Known rows, with every step that occurs:
q-j-r-n-l-m-v: [  4.6  19.0  25.3  -4.9  14.8   7.6   1.3 -39.8 -15.6  -3.7   8.7  -6.1
 -38.8  11.8  -9.9  -7.5   2.7 -11.4  -3.1  17.1 -10.4 -18.7   7.0   8.8]
l-n-q: [ -7.9 -10.5  18.4 -12.0  12.0   0.1  -0.5 -14.7 -17.1  20.4  39.4   3.6
  -2.7  19.9 -43.3  -0.1  32.5 -15.2 -35.3   7.7 -32.5  -6.5  33.4  19.9]
r-j-v-m: [ 25.5  22.5  -5.9   4.4   4.1   8.3  21.4  12.4  -0.4  -4.0  21.9  -8.0
  10.3 -11.7 -45.3  37.3 -40.1  10.5  -8.5   4.1  -0.4  -7.4 -16.8  26.5]
l-m-r: [ -9.5   7.2   9.1  -9.0 -12.1  -7.5   5.8 -30.4  -0.1   2.1   2.2   8.5
 -12.9  22.9 -14.2   9.9   9.4 -16.4 -24.9  -6.3  23.6 -16.1 -20.8  14.5]
n-l-m: [-33.4  13.5  -7.8  -8.4  22.1  26.4  16.4   2.0 -14.3  11.2  35.3   3.0
 -19.2  28.0 -23.3  -1.1  13.3   5.8 -10.1  -5.5 -26.2 -34.3   3.7  12.6]
n-q-j-l: [ -6.3  23.0 -18.9 -20.3   8.6  -5.0  25.9 -13.3 -44.0  33.7  19.8 -16.8
  23.1  47.0  -7.8 -26.5   9.7   9.7  17.4  27.7 -43.9 -17.3  22.4  30.1]
n-v-m-r-j: [ 29.9  19.7   6.1   8.8 -16.8 -12.6  12.3 -20.5  -1.3 -10.7   1.2  19.6
  -7.8   6.7 -38.0  14.5  21.8   0.6  16.5  12.2  19.7  16.4 -26.6  19.4]
v-m-r-n-q-j-l: [ 10.0  16.2 -21.6 -13.2  -8.2  -9.6  19.6 -14.5 -33.7  29.1   7.1  -9.9
  18.9  39.4   3.2 -10.5  11.1  -3.2  15.3  10.8 -21.3  -6.6  16.0  31.5]
r-j: [ 22.9  25.0  11.5  -9.4   8.7  -0.3  19.7 -41.7 -19.5   2.9  26.7  12.9
   3.5  20.1 -39.1  10.8  27.6   5.9  22.5  27.1 -13.2  -1.3  -2.1  11.1]
n-q-m: [ -2.1   4.6  17.6  -9.0  25.2  -7.7   8.8 -16.0  22.0  31.8  49.6 -20.4
  18.7  12.1 -16.8  14.1   2.3  -5.6 -10.3 -25.2 -48.9 -34.4  42.9  16.1]
v-m-r-j: [ 32.1  24.9   9.3  -0.4 -15.6 -18.9   9.7 -29.5  -7.3  -9.1   1.0  22.2
  -3.2  14.3 -32.0  22.4  22.2  -5.4  16.4   8.6  16.9  14.0 -26.1  16.6]
j-r-n-q-m-v: [ 27.9   5.5  45.0  -3.6  16.8 -18.7  -9.9 -49.1   9.0   6.0  18.0 -18.2
 -16.5  -5.2  -7.4  12.3 -12.6 -27.5  -8.6  -4.8 -32.6 -21.9  29.3   9.0]
j-l-n-v-m-r: [  1.7  -7.9  -6.7  12.0 -25.5 -10.7   8.6  16.8  12.4 -11.9 -13.3   4.4
 -14.9   3.6 -26.1   8.8  -8.2   0.9 -26.4   6.6  15.1   8.3 -19.8  30.2]
v-m-r-n-l: [ 10.3 -19.7 -20.4  -2.0  -9.1  38.0   8.1   2.9   2.3 -16.0  13.4  23.5
 -26.1   3.4 -12.4  23.9  31.5  -7.0   7.6   2.4 -30.7  18.2  20.0   8.6]
l-n-q-m-r: [  1.8  -7.2  18.7 -11.4  -2.4 -16.2  -4.5 -24.5  19.0   1.9   3.1  -1.5
   2.9   6.9 -12.3   7.3  18.1 -23.6 -28.2 -20.2  -4.4 -10.3  15.1  13.5]
r-j-l: [ 10.4  23.4 -13.4 -16.8  11.5  -7.9  24.4 -23.4 -48.0   7.9   6.1  -3.0
  17.6  33.3 -16.1  -9.7   3.8  -1.7  29.8  22.8 -37.4 -19.9  -5.6  19.9]
v-m-r: [ 10.6   2.3   3.3   3.2 -27.6 -15.6   6.0   0.5  15.0  -5.5  -0.3  13.4
 -11.2  12.2 -23.5  33.0  -9.5  -3.1 -20.0  -0.8  12.2  11.0 -19.2  24.9]
m-v: [ 16.9   3.2  35.8  -1.8   2.4 -12.1   1.5 -24.9 -15.7  -5.7  10.9   0.0
 -29.5   7.2 -29.7   9.6 -18.2  -8.9  -7.4  46.4 -32.6 -12.4   4.7  10.4]
l-n-q-m-v: [ 14.6  -0.4  45.2  -3.2  19.9 -22.9  -9.1 -22.7  -2.6   3.7  13.1 -14.6
 -18.9   0.7 -20.1   3.6  -9.1 -21.1 -19.8  10.2 -41.7 -28.5  29.1   8.4]
q-j: [ -3.6  27.6   0.3 -13.3   1.9  12.1  32.7 -27.8  -1.7  27.0  36.5  -9.9
   9.4  38.9 -25.0  -7.4  22.0  35.5   3.9  49.8 -12.8   0.9  30.7  22.4]
j-v-m: [ 12.1  11.6  -8.0   4.5   2.3  13.4  21.6  23.9   7.9  -0.1  26.9 -14.4
   8.1 -11.0 -42.3  40.2 -54.2  12.8 -25.1   4.4  -7.8 -11.4  -8.5  28.6]
q-j-v-m: [ 12.8  23.6 -12.2   2.8   0.7  14.1  28.3  20.2   6.8   8.2  26.2 -19.8
  13.3  -2.1 -38.6  28.1 -43.6  26.6 -18.3  15.3   0.4  -6.5  -1.6  31.6]

Rows:
[  0.1   5.2  -3.0 -11.5   5.7 -10.6  11.4  -8.0 -30.1  -9.7 -16.1   0.9
  -1.2  20.3 -25.3  -5.7  17.2  -9.3 -22.3  18.0  -3.7  -8.9   0.3  20.2] -> v-m-r-j-l-n
[ 16.2 -29.1  -3.1  19.8 -19.2  33.4  19.2 -25.3  28.0  -2.2  22.3   1.9
 -21.4 -11.0 -27.2   7.1  15.4   2.1  -9.6  24.7   9.2   9.5  12.7  16.7] -> m-r-n-v
[ 15.2 -26.9  -0.7  19.3 -12.5  29.7  18.5 -23.7  39.8   0.7  23.2  -6.0
 -16.2 -14.0 -20.3   7.9  12.4   2.0  -9.2  10.5   5.2   1.3  19.5  15.4] -> q-m-r-n-v
[ -2.1   1.9  -0.5 -18.1  10.2  -5.5  11.4 -21.4 -34.6 -10.7 -15.7   0.0
   0.6  22.7 -24.2 -14.2  26.0 -10.9 -20.7  27.6  -7.6 -12.1   4.8  14.8] -> m-r-j-l-n
[  7.3  -4.4  -0.6  15.9 -30.2  -7.7  10.1  10.7  25.2  -7.8   1.9   8.8
 -17.5   0.5 -31.1  20.5  -9.7   5.3 -19.3   5.6  16.0  14.5 -21.7  28.7] -> n-v-m-r
[-17.1 -20.2   3.2  15.3   7.5  29.2  22.7   6.2  18.1  -3.5  27.3 -10.8
 -20.6  -4.8 -53.4 -16.1  10.5  26.2 -35.6  42.8 -10.5  -4.6  18.8  22.0] -> l-n-v
[ 23.9 -13.3   5.3  -6.8 -19.3  16.9   6.1 -62.5   9.7   5.8  12.3  12.7
 -14.9  11.0   2.1  35.4  26.7 -33.4 -15.0 -10.1  27.8  -5.3   9.2   5.5] -> l-m-r-n
[ 10.1 -14.0   1.1  16.0  -0.6  38.7  24.1 -40.0  36.2  -0.2  39.1 -14.7
 -16.5 -11.3 -30.5   3.7   5.1  14.6 -11.1  15.5   2.2   6.8  21.4  22.1] -> j-r-n-v
[ 28.0  14.9  -0.7 -17.1   8.0  22.2  15.4 -35.2 -21.0 -25.3  -0.6  -6.7
  17.4 -20.4 -39.8   5.0 -13.7 -13.0  -3.6  20.2  12.4  -6.8 -21.7   8.9] -> m-r-j-v
[ 16.1  -8.0  -7.8  29.6 -16.3  15.0  23.6  19.9  34.0  11.8  37.2  -2.8
 -16.8  -5.1 -36.4  38.1 -19.1  20.5 -12.7   6.6  -2.9   4.3   6.8  31.6] -> r-n-v-m
[ 21.5 -11.5  -3.9  -8.8 -17.7  13.9   7.8 -58.7  -2.0   7.1   4.2   7.9
  -9.6  16.6   9.3  27.9  22.1 -36.1  -9.3 -11.6  20.4 -11.0   7.1   8.0] -> j-l-m-r-n
[  3.9   0.0   5.9  -9.4   2.8 -19.3  -3.6  -7.3 -33.2  14.1  11.9   7.2
   3.3  22.9 -32.0  -5.3  30.4 -24.9 -19.8  -5.6 -21.1  -2.8  10.2  25.9] -> v-m-r-j-l-n-q
[ 21.1   7.3  -7.0 -19.3   5.0  34.2  17.4 -35.3 -13.9   4.4  18.1 -19.7
  22.5 -10.4 -26.6  -3.4  -3.6  -6.5 -14.3  21.7   7.6  -3.3  16.2  16.9] -> m-r-n-q-j-v
[-14.3  33.4  -7.4 -12.4  20.6  -4.9  21.7 -27.0 -39.7  23.5  17.2  -7.7
   5.3  39.8 -10.9  -8.5   1.7  -7.7   6.2  -7.3  -7.0 -49.1 -16.5  18.3] -> r-j-l-m
[ 14.8   2.8  -2.9  -0.5 -20.9  -3.3   7.0   3.1  10.0 -15.5  -6.6   2.0
  -2.2  -5.9 -28.1  30.4 -27.9  -7.9 -26.8  -0.5  19.1   5.1 -26.4  23.5] -> j-v-m-r
[  2.0   0.6  -8.6  10.4 -25.9  -9.5  13.4  14.1  11.1  -5.4 -13.1   1.4
 -11.7  10.0 -22.8   0.4  -1.0   8.6 -21.1  13.3  20.5  12.5 -14.1  31.8] -> q-j-l-n-v-m-r
[  3.7  12.2  -4.2 -21.4  20.5  33.6  21.0 -18.8 -20.3   5.4  24.6 -27.2
  23.2  -6.2 -40.3 -13.8  -8.0   7.9 -26.1  32.3  -5.6 -11.7  22.5  18.8] -> l-n-q-j-v
[ 14.8  20.0  -9.3 -17.2   6.9 -22.3  12.2 -25.5 -40.7   7.7  -6.0  -3.4
  21.7  27.4  -4.0 -13.6  12.4 -19.3  27.2  -2.9 -28.9 -19.4  -6.3  18.8] -> n-q-m-r-j-l
[  2.9   4.2  -9.7  23.1  -2.5   1.1  23.7  34.6   9.1   2.8  17.0  -6.2
 -11.8   2.2 -45.6  10.7 -15.0  24.7 -15.5  14.2  -5.0  -2.5  -5.8  35.3] -> r-j-l-n-v-m
[ 15.1   8.3  -6.5  24.9 -12.0  13.3  27.0   4.4  40.2  11.8  36.3 -12.4
 -11.9  -0.7 -32.2  25.7 -15.6  30.4 -10.4   5.0  10.8  12.5   9.9  36.6] -> q-j-r-n-v-m
[ 15.8   6.4  40.0  -1.6  16.2 -17.1   0.8 -23.7   6.1   0.4  10.7 -16.4
 -18.4  -1.0 -14.7  11.1 -25.9  -9.5  -7.4  20.0 -39.5 -30.5  19.5   6.8] -> q-m-v
[ 14.3  13.0  -7.0 -19.3   8.9  33.8  17.1 -37.1 -15.9   8.5  19.1 -21.8
  20.0  -5.6 -23.0  -5.8  -4.4  -9.4 -17.7  12.4  17.7 -13.4  10.6  16.5] -> l-m-r-n-q-j-v
[ 15.4  -0.1  -4.2  27.1 -11.1  14.2  23.2   7.2  41.0   7.0  36.9  -9.3
 -15.6  -6.8 -34.7  34.2 -23.5  21.9 -16.0  -3.2   4.5   8.1   4.8  34.8] -> j-r-n-v-m
[ 25.1  11.3   7.6 -14.8   0.5  27.0  20.0 -85.8  22.5  10.4  34.2 -13.1
   1.6  12.1  -3.6  20.4  22.5   0.7  -4.6   5.4  13.4  10.7  37.6  15.8] -> q-j-r-n
[-26.3  22.7  -9.9 -12.7  18.6   0.0  22.2 -15.2 -30.7  26.9  21.8 -14.9
   2.2  40.1  -8.7  -5.6 -12.9  -4.9 -10.7  -7.6 -15.4 -53.8  -8.5  21.0] -> j-l-m
[ -9.8 -11.2  -6.9  10.9  10.4  20.9  25.8   4.3  -5.4  -4.6  12.0 -12.1
 -11.0   2.0 -44.9 -29.3  13.0  19.8 -15.8  40.6 -14.1  -9.4   9.8  23.8] -> r-j-l-n-v
[ 32.6 -18.8   7.1  -6.9 -13.9  13.6   5.8 -58.9  29.2   3.0  12.5   3.6
  -4.0   0.9   6.5  39.7  22.3 -29.1  -9.3 -12.6   8.4  -2.9  28.3   3.4] -> q-m-r-n
